Each row was made from one walk, in order. Every step used is in the known rows, and no mark comes twice. Write each row's walk.
Known rows:
fanas > bako: [-16 -10 -12  -1 -12  19  -1   7 -21 -27 -11 -25  14  -5 -10  16  26  -7
  31 -15   1  -4 -24   1   6  15  -1  13 -16   3  17  18  16   4   2  13
  10  -2  -1  11 -19   1 -14 -18 -10   0 -23 -14  22  18 -13   2 -17 -34
  15   7  -4 -53 -16  -2  20  25   7  -9  -1  -6]
nanon > muzir > sasi: [ -2  -3 -17   3   3 -12   4   1   6  -1   2   0  23   2  -6 -12   3   7
   3  -4  -9  -4  12  -7  -6  -4   4  12  -5  -1  21  -3  -2 -14  11  -3
  -2 -19  20  -2  -9 -20 -16   4  22   5 -19  25   6   3 -38  -1  27   2
  10   7  -7  29   8   1 -17   2 -11 -17  17   9]
sasi > pasag > nanon > bako > fanas: [ -3   0  12 -12   6   5 -10  -2  14   5  -2   4  -7 -26 -10  -3  -8 -17
 -19  18   2 -30  -1   1 -11 -25 -18 -24  -1  13  -8  -2  -7   8  -5  -7
 -10   3   3 -28  35   4  20   1  15  31  13 -20 -23 -51  42 -10   0 -12
   6  -9   6  15   9  23  -7 -17  23  27  -1  31]
busufon > bako > sasi > pasag: [ 41 -28  26   0  15   3 -11  -5  -8   2 -17 -23 -14  14  -5  24  20  -1
  19  29   6  36 -21  27  42   9 -12  -4 -13  13 -11  17  10   0  33  -9
  16  -3   0   8  15  24   0   5 -42  -2 -22   4  -2  40  11 -18 -10 -21
  14   7   5  -7  -7 -11  -3  22  -3 -10  -4 -20]
busufon > bako: [  1 -10  -4  -6   5   6   4  -3 -23  -6 -25 -26   7   5 -13  -6  27   9
  22   1  11  16  -6   3  17   8 -18  18 -20   1   4  23  13   6   4  -2
  11 -26 -18  31 -17  14  -3 -12 -18 -16 -19 -17   5  18 -11 -11  -8 -59
  -5   6  32 -23 -17 -18  16  15  -9  -3 -15 -11]
busufon > bako > nanon > muzir: [-28 -14  -9  -3   4 -20  -2   7 -29  -8  -8  -3  11  18  17   0  10   4
  23  -8  -6  28  -3  -5  -9  -3 -14  -1 -15  15  17  22  -3   1  17 -15
 -11 -36 -16  23 -32  -1 -18 -26  18   4 -39 -10 -10  21 -17   9  16 -15
 -24  20  46   5 -19 -22  13  18  13   3 -21  -4]
bako > sasi: [  9   3  12   7  12   9 -19   4 -18   0 -12 -11  -5  22  -9   4  25   3
   0  21  -3  25   5  28  31  13   8  -9 -14 -14  -5   8  10  12   2  16
   7   8  -6  12   8  12  -3  -6  -9  -8  -8  -3  30  40  -5  -8 -18  -5
  24  -3 -15 -21  -2 -11  -3  23   0 -25 -17  -6]
busufon > bako > sasi > pasag > nanon: [ 38 -20  30  -3  10  -9 -14 -13  -7  16 -18 -14 -11  -4   2  11  15 -10
  19  48   4  15  -6  19  31  19 -14 -16   1  14 -23   4   1  16  11 -10
   3  -5  -4  -6  14  24  12  21 -17  14 -22   4 -19  28  16 -19 -19   2
  23  13 -17   3  -4  -5 -15   1  16  -1  -6   4]
pasag > sasi: [  1   5 -12  -9 -24  13   2   3  -2  -1 -13   1  -7   7  -5  -5  12   6
  -8  -6  13  14  -6  22  21  15   4  18   0 -12  -1 -16   6  25 -17   7
  12  12  -4  -1  -8  -4  11 -17 -20 -17  -3  -4  17  -4  -4  -8  10  -5
   2 -12 -10 -25  -6   5   0 -10   1 -16  -4  -5]
bako > sasi > pasag: [ 34 -13  26   6  12  14 -17   2   8   1  -7 -10  -9   9  -6  26   7  -2
  -1  24  -2  33 -10  32  31   3  -1  -8  -2   7  -9   3   8   5  17   1
  15  19  15 -10  30   7  -1   4 -19   1   5   7  18  30  28  -6  -6   4
  25   0 -29  -7   9  -4 -11  26   5 -17   6  -7]
muzir > sasi > pasag > nanon: [ 31  -9   6  -2 -13  -3   7 -10  36   2   0  -5  14 -22  -5   6  -4   6
  -6  17   5 -21   1  -2   0  -2 -12  -1  16  21  -5  -8  -4   9   3  -9
   6  15  26 -27  14 -20  17  21   9  22   9  21 -24 -11  29  -3   0  11
  13   4 -37  30  27  10 -25 -23  -2  -6  38  23]
bako > sasi > pasag > nanon > muzir: [ 21  -6  23   6  20 -17 -26  -3   4  27   2  16   4  -8   6  15   0  -9
   9  43 -17  19  13  27  -7   5   7 -30  12  13  -9 -11  -8  -8   6 -15
 -10   2  17 -38  23   3   3  32  23  26  -7  28  -6   8  11 -21  17  43
  47  14 -49  25   3   8 -36  -7  40  -5   7  23]
sasi > bako > fanas: [-14   3   6  -4  16   4  -6  -3 -17  -5  -3   3  -7 -15  -3 -12  -1  18
  -5 -14  12 -19   6 -12   0  -5  10 -19  -4 -17   1  -3  -2 -12 -14   8
  10  11 -14  17   0   6   3 -20  -4 -10  20 -19  21 -19  24 -16 -11 -27
   3 -10  20 -23 -11   3  30  -1  -7   0 -20   1]
busufon > bako > sasi: [ 15 -11  12   1  17  -1 -10  -3 -31  -2 -22 -28 -12  21  -2   0  30  -2
  21  23   5  23  -5  20  40  22  -4  -6 -15 -10  -8  19  12   9  13  11
   7 -18 -18  26 -12  26  -3  -7 -32  -9 -29 -15  17  49 -33 -14 -20 -27
  13   4  17 -25 -19 -21   7  23  -4 -14 -25 -11]
pasag > sasi > bako: [  1   8   2  -1 -23  22   5  -2  -5   8  -1  16 -10  10   2 -11   1  13
  -4 -13  20   5 -12   6  11  17   9  10   7 -20 -20 -21   4   3 -34   7
   6  17 -20   3  -3   7   4  -8 -27 -28  19  -6  10 -11  11  -4  -5  12
  -7 -19 -10 -36  -3  -5   8 -35 -25  -5 -15 -23]
nanon > pasag: [ 11   8   8  -7  -4 -18   0   5   9   3   8  -5   1  -5  -4   0   1  -3
  10 -12   6  14  11   3  -4   8  12   8  -5   2  -5   4   4  25   0   4
   8   8   6  -8  -9   6  17   6  -2 -11   8   4   0  12   6  -4 -10 -11
   9 -12  -5 -14  -9   4  14  33   4  -2  -1 -15]
nanon > muzir > sasi > pasag: [ 25 -15  -3   3   9  -9   6  -5  36   2   7   0  25  -8  -9   8  -7   3
   4   9  -9  10  -2  -5  -2 -13  -5   5   2  17  18  -5  -2 -21  20 -22
   6  -8  45 -19  16 -24  -9  17  10  14  -9  38  -7  -1   3  -6  39  11
  12   7 -12  45  16  10 -25   8  -5  -7  34   4]
sasi > pasag > nanon > muzir: [  7  -7   9   1  12 -14  -7   0  18  21  -2  15  25 -27  -1   9  -7   2
  14  23 -14  10  16   2 -31 -11  -7  -9   4  25   3  -9  -9   2 -11 -22
  -5  -6  19 -34  14 -12   7  30  31  27  -1  23 -17 -24  26 -12  36  14
  26  12 -32  25   3  10 -22 -14  39   8  13  22]
bako > fanas: [-13  -3  -6  -7  10  -4 -13   3 -16 -12 -10 -11  -5 -19 -16  -8  22   7
 -13  -4   7 -13   3   3  10  -9   2  -5 -10 -16  20   6   1   9  -2   4
  18   7   2  18  -4  -3   9 -25   3   6  -9 -19  25 -10   2 -13  -3 -43
  15  -3  17 -16 -10  11  21  17  12 -14 -14  24]
pasag > nanon > bako > busufon: [-19  36   1  11   5  28   9   4  -5  -3 -13   7   9  -3  -3 -21 -20 -17
 -22  -2 -10 -13  14   3 -31 -21 -16  15   7   2 -14   8  -6  20 -27  13
  -9  -2 -19  10   6  25  15  11  19  -3  42 -33 -16 -33 -21  24   8 -17
 -10   7  22   5  10   1   3 -11  16  37 -23  11]
muzir > sasi > pasag: [ 24 -10   2  -3  -7   3   9  -4  37 -10   3 -15  14  -7 -18  15   1  11
   0  -1   5   1 -22  -4  10  -6 -11  14   0  18   7   2   4  -6  12 -10
  18   9  32  -8  22 -20   4   9 -14   3   4  23  -6   4  26   4   1 -10
   1  -4 -18  21  24   6 -15   9 -24 -14  34  -3]
muzir > nanon: [-20   9 -19  -5   6   2  -5   5  13  -2   8  -3  13 -18 -18   9  25   5
 -20   7  -2  -3  13  -1 -11  -6 -11  20  -1   0   9  12   5   0  -3   7
   7   1  -3  -3   2 -17  -5   4  -7   0  -1  -1  22  -2   5   1 -28 -33
   5   3 -26 -21  -7   3  -9   4   4   4   8  14]

Write each row's walk:
[-23   8  -5   4 -19   0   0   6 -12   9  13  35 -15  23  30  -3 -19   9
   2 -19  -2  17  -3   0 -15   2  10  -8   7 -10  -4 -23  -9  -6 -23 -11
 -19  -1 -21  -2 -18 -10 -14 -26  18 -16  -7   0  -3 -13   4  16  24  52
 -29  -6   7  -9  -7 -12   8 -35   3   1 -11 -15]  pasag > sasi > bako > nanon > muzir
[-32  -4 -14   5   2  -9  -4  17 -14  -9   6   7  11  20  14   8   1   3
   6 -14 -13  25   8   3 -19 -14  -4  -6  -9  14  22  13  -7   5   3  -5
 -11 -16  -3   5 -17 -16 -13 -25  42   2 -22  -4  10  13  -2  18  17   7
  -9   9  11   7  -4 -13   8  19  22  -5 -10   5]  bako > nanon > muzir
[-16 -13  -5  -3 -10  -6   6   4 -24 -19  -9 -16  -5  19   9   8  21   5
  13  -8   7  23 -13  -1   7   3 -18   5 -22  12   5  28   4  20  13   4
   1 -23 -28  37 -23   6  -6 -35  -4  -8 -29 -25  -7  27   7  18 -16 -40
 -30   8  44 -14  -9 -27  26  15  -4  -3 -18  -3]  busufon > bako > nanon
[-12  -9 -22  -2  -8 -29  15   1 -10 -13  -1 -11   6  19  16  -6   9  -1
  18  -7  -6  -1  -3 -18   1  -4 -13   5  -8  16  22  17  -3  -7  26 -13
 -19 -38  -4  23 -34 -14 -19 -22  16   8 -46   7 -16  19 -33  13  11  -1
 -35  15  45  38  -5 -19  -2   5  -8  -7   4   4]  busufon > bako > nanon > muzir > sasi
[ -5   5  -5   7   6  -2  11  -3   7   8  10  13  19   6   1 -13 -14  12
   7 -16  -8 -10  13 -23 -16  -6  14   0   3  -8   1  -8   0 -31  -7  -2
 -12 -15   6   4 -10 -13 -18  11  14 -10   9  22  -2 -12 -18  -1  19  23
  -2   3  -5  22   6  -6  -9 -21 -32   2  19 -16]  nanon > muzir > sasi > bako
[ 15 -26  -9  -1  -4 -28  12  -2  14 -10   4  -8   2   9  17  17 -10   4
  22   1  -7  12 -21 -13   2 -10 -22  -2   0  28  20  11  -8 -22  40 -33
  -8 -26  18   0  -9 -18 -15  -7   2  20 -37  21 -34  13   4  19  21   4
 -30  13  33  53   8 -11 -11  11 -12  -1  24  -2]  busufon > bako > nanon > muzir > sasi > pasag
[ 26 -28  14   9  -2  18 -20   1  -9 -16  -9 -20 -11   3  -3  38  21 -20
  27  16  -1  13 -41  19  39  15  -2  -8 -12   8   4  15  14  -4  25  -2
  10  18  19  -5   9  10 -13   4 -34   7 -20   7  21  40   9  -6 -21  -2
  26   4 -24 -37  -4   8   1  39  11 -14  12  -7]  fanas > bako > sasi > pasag
[  2  17  -3  15   4  24  21  -6   7 -15 -10  -2   5   4   3 -13 -28  18
 -14 -29   4 -21   4 -17  -2  -3   5  23  16 -15  -6  -3  -2 -22 -15   7
  10  17  -4  38  -2   8   2  16 -18 -28  50  -4   5  -4 -19  24   8  -4
 -23  -1  12   5  18 -11  21   0 -33  11   9 -22]  muzir > sasi > bako > busufon
[ -4   8 -14   1  -1 -24   6  -5   8  17   1   4  21 -14   0 -17   4   0
   1  11 -15 -22  27 -12 -16   4   4   2   8   6   8 -15  -8   0  -7   4
 -14 -18  16 -21 -18 -19   2  23  42  23 -16  26  -8 -15 -28  -4  19  25
  25  10 -25  37  11   9 -30 -25  16  -6  18  30]  pasag > nanon > muzir > sasi
[ 21  10  -1 -18 -31 -15   2  -3  12   9   6   4 -19   3   3  -6  -2  -2
  -2 -11  14  18   4  11  12  24  18  15   4  -9  -9 -19   1  33  -8   1
  12  20   7 -22  -7   1  28   5 -24 -11   4  10 -10  -3   1 -16   2  19
   4 -22  -9 -14 -12  16   3   9   0 -11  -4 -15]  nanon > pasag > sasi
[  1 -13   1   8  -1  14 -19   5 -37 -20 -14 -20  -9  13  -7  23  30 -22
  25   3  -3   3 -23  19  38  26  11  -5 -17  -7   8  13  19   3  20  19
   7   5  -4  14 -14  15 -16  -9 -23   3 -24  -7  36  46 -31  -6 -29  -9
  30   1 -19 -58 -15  -2   9  32   7 -21  -9  -6]  fanas > bako > sasi
[-33  23 -12  -5   1  13   4  10  20  -4  20   0  15   3 -19   0  10 -16
 -27   3  -5  -5   6  -5 -26 -21 -21  15  -6   3  -5  16   5   4  -2  22
 -11 -18 -13 -11  23  -8 -15   0   1   0  10 -17   7 -23  -3   5 -34 -34
 -14  -6  -2 -11  -4  -4 -14 -10  -4  35  -8   7]  muzir > nanon > bako
[-42  18 -20 -17  13  -1  -8   6   5  -8  14   0  -4 -15 -21  -8  12 -18
 -45   1  -3 -32  11 -14 -24 -27 -16   2  -5  -9   8  11  -2  -8   4  11
  -7  -7 -10  -2  23  -6  -3 -14  -1  22   3 -27  10 -35  -2  -2 -29 -43
 -12  -6  16  -4  -6  17  -6  -6   5  30 -11  31]  muzir > nanon > bako > fanas
[ -8  10  -6   9   2 -13  13 -10   7  25   6  18  15 -13   9 -20 -17   5
   7   5  -4 -35  26 -30 -27  -1  13 -13  13  -3  -7 -25  -7 -21 -21   0
 -21 -10   0 -18 -15  -9  -4  23  38   4   9  24 -17 -24 -13  -4  10  34
  12   7 -27  31   7  -2 -20 -53 -13   9  15  14]  pasag > nanon > muzir > sasi > bako
[  2  21  -2  10 -13  35  13  -5 -10  -5 -12  21  -9   5   9 -16 -23  17
 -19 -22  12   7  -3   9   1   7  11  26  14 -26 -15 -23   0   2 -33   4
  19  24 -17  24  -5  21  15   8 -34 -38  43 -15  11 -18 -13  10  22  10
 -15  -9  12 -23   1   4  24 -15 -10  10 -20 -26]  pasag > sasi > bako > busufon
[-13   4  -7  -6  11 -27  -2 -13  -5  22   6  22  -2 -31   7 -29 -14   4
  -5   9  -5 -62  31 -36 -18  -4  18 -29  16 -14   4 -31 -18 -26 -11  -2
 -21  -7   4 -11 -10 -10   4  16  34  22  -1  15 -12 -40 -15 -22  12  30
  12   0  -8  34   4  16  -8 -46   3   4   7  39]  pasag > nanon > muzir > sasi > bako > fanas
[  6 -20 -11   4  -7 -15   7   6  31 -11  15   6  12   9  12  21 -14   3
   1  -5 -14  15 -11  -8 -12 -24 -12  -3   4  25  22   5 -11 -16  24 -19
  -5   0  31 -14   6 -33 -14  -5  25  17 -16  27 -16   5  24  26  26  33
 -16   2   0  50  26   1 -17   9   0 -10  32   9]  bako > nanon > muzir > sasi > pasag
[ 25  28   9   2 -17  10  13  -5   8  10   4  28 -24  -6  23 -16 -41   5
 -14 -29  13   9  15  -2   2  20  23  19  24 -23 -22 -27  -4  11 -30  -2
  15  40  -8   0 -13  26  31  25 -37 -36  54  -1 -15 -15 -10   8  16  27
 -27 -18   7 -12  -7  13  27   6  -5  17 -16 -42]  nanon > pasag > sasi > bako > busufon
[ -6  26  -5  14  19  -5  18 -14   1  13  -2  20  18 -18  17 -29 -35  11
  -9  -5 -12 -36  34 -20 -32  -8  12   4  25  -6  -3 -21 -16 -25 -26  -2
 -10  -1   3   6 -12   7   5  44  26   3  35  13 -19 -31 -36  20  32  37
   0  14  -7  38  13   4  -8 -28   6  24  11  12]  pasag > nanon > muzir > sasi > bako > busufon
[ 16   5   7 -20 -15 -19   5  -9   2  14  14  21 -42 -17  16 -17 -20   1
 -17 -16  20 -21  11 -13  17  18  29 -16  14 -28 -16 -31  -7   7 -15  -2
   5  34  -6 -16  -8  10  32  -1 -28  -8  17  -2  -9 -29   8 -29  -8  25
 -11 -30  11 -15 -18  25  19  -7  -9  -1 -19 -12]  nanon > pasag > sasi > bako > fanas
[ -4  -3  -3  -5   2  -2  10 -13   0  -6   2  -4 -10 -17  -3 -17  -5  14
 -13 -17   8 -49   1 -23   7  -4  14 -10   3 -18   4 -10  -5 -22  -1  11
   7   7  -2  21  -1  -7   2 -13  -6   1  13  -2  11 -19   3  -7 -13  -8
  -9 -12  16   1   8   9  17 -15 -33  -7  12   5]  muzir > sasi > bako > fanas
[-25  14   0  -9  10  10  -8   6 -11 -12   1  -7  -8  -1 -15 -17   3 -11
 -23  -6  -3 -22  -1  -7  -7 -24  -8 -10 -18 -15  12  12   1   9  -2  17
  -7 -10  -8   8  15   5   2 -25  11   2  10 -36   9 -24  -2  -6  -5 -35
  -6 -12  40  -7  -4   9  14   8   1   9 -23  14]  nanon > bako > fanas
[ -4 -30 -21   4 -19 -12   5   5  10 -29  15  -5   4  -2  18  33 -12 -11
  23 -13 -13  -6 -42 -20   1  -8 -11  -6   2  35  35  13  -1 -26  36 -19
 -12  -7  36 -19  -5 -27 -29  -6  13  32 -40  24 -15  14  -2  24  13  26
 -12   9   3  15  11   7  -8  22   8  -8  36  -2]  fanas > bako > nanon > muzir > sasi > pasag
[ 23   1  26  10  11  24 -12  10  16   0   4  -4 -10  25  -9  20  -6 -22
 -10  18  -5  26 -18  31  16 -15 -13 -16  -8  10 -20  10   8   2  16   3
  -4   1   8 -12  50  15  -7   5 -14  -5  20 -11  -5  12  25   3 -16   5
   3 -11  -4  -2  12  -9 -18  13  -2  13  -7 -18]  nanon > bako > sasi > pasag
[-16   5   1   2 -33  15   5   5  -5   0   9  28 -23  23  24   0  -8  13
  -8 -24  18   9 -13   4   5  10   6  -2   7 -12 -17 -14  -5  11 -25   5
  -5  21 -29   6 -12  -2   0 -36  -2 -22   9 -17   0  -4  33  26 -13  29
 -32 -15   9 -26   2 -14  20 -37 -21  -6 -12 -22]  pasag > sasi > bako > nanon
[  0   7 -10 -15   1 -25   3   1  23   7  26   1  -2 -18  -9   9   7  -7
 -15   1  -2   5  25 -11 -16   6   4  16   7   3  -6   6   4  12   5   5
   6  13   4 -27   2  -7  17  18 -11   5  10  10  -5   4  12  -5 -33 -12
  -2   0 -21  -9 -15  13  -6  23   8  13   4   2]  muzir > nanon > pasag
[-11  28  18   6   2  12  -8   3 -12  18  -3   5 -10  20  -1  -9   9 -28
 -13  26  -8  -5  11  26   4   2   0 -23  -3  -7 -30   2   4  27  -8  20
 -25  -6 -26  -8  18  24   4   4  18   1  10 -18   1   1  -2  -5 -26  23
  22  -3 -16 -11   4 -13 -19 -21   9  14 -21  12]  pasag > nanon > bako > sasi
[ -5  15   9  17  18  34   7   0 -15 -13 -13   6   8   2   1  -8 -26  18
  -5 -27   2   4   4  -3 -14  -3   5  19   5 -14  -9   5   1 -13 -26   6
  16  18 -19  35  -1  23   0   9 -10 -35  52 -24  15  -4  -7  18   7 -17
 -12   5  14 -19   6 -14  39  14  -6  14  -9 -25]  sasi > bako > busufon
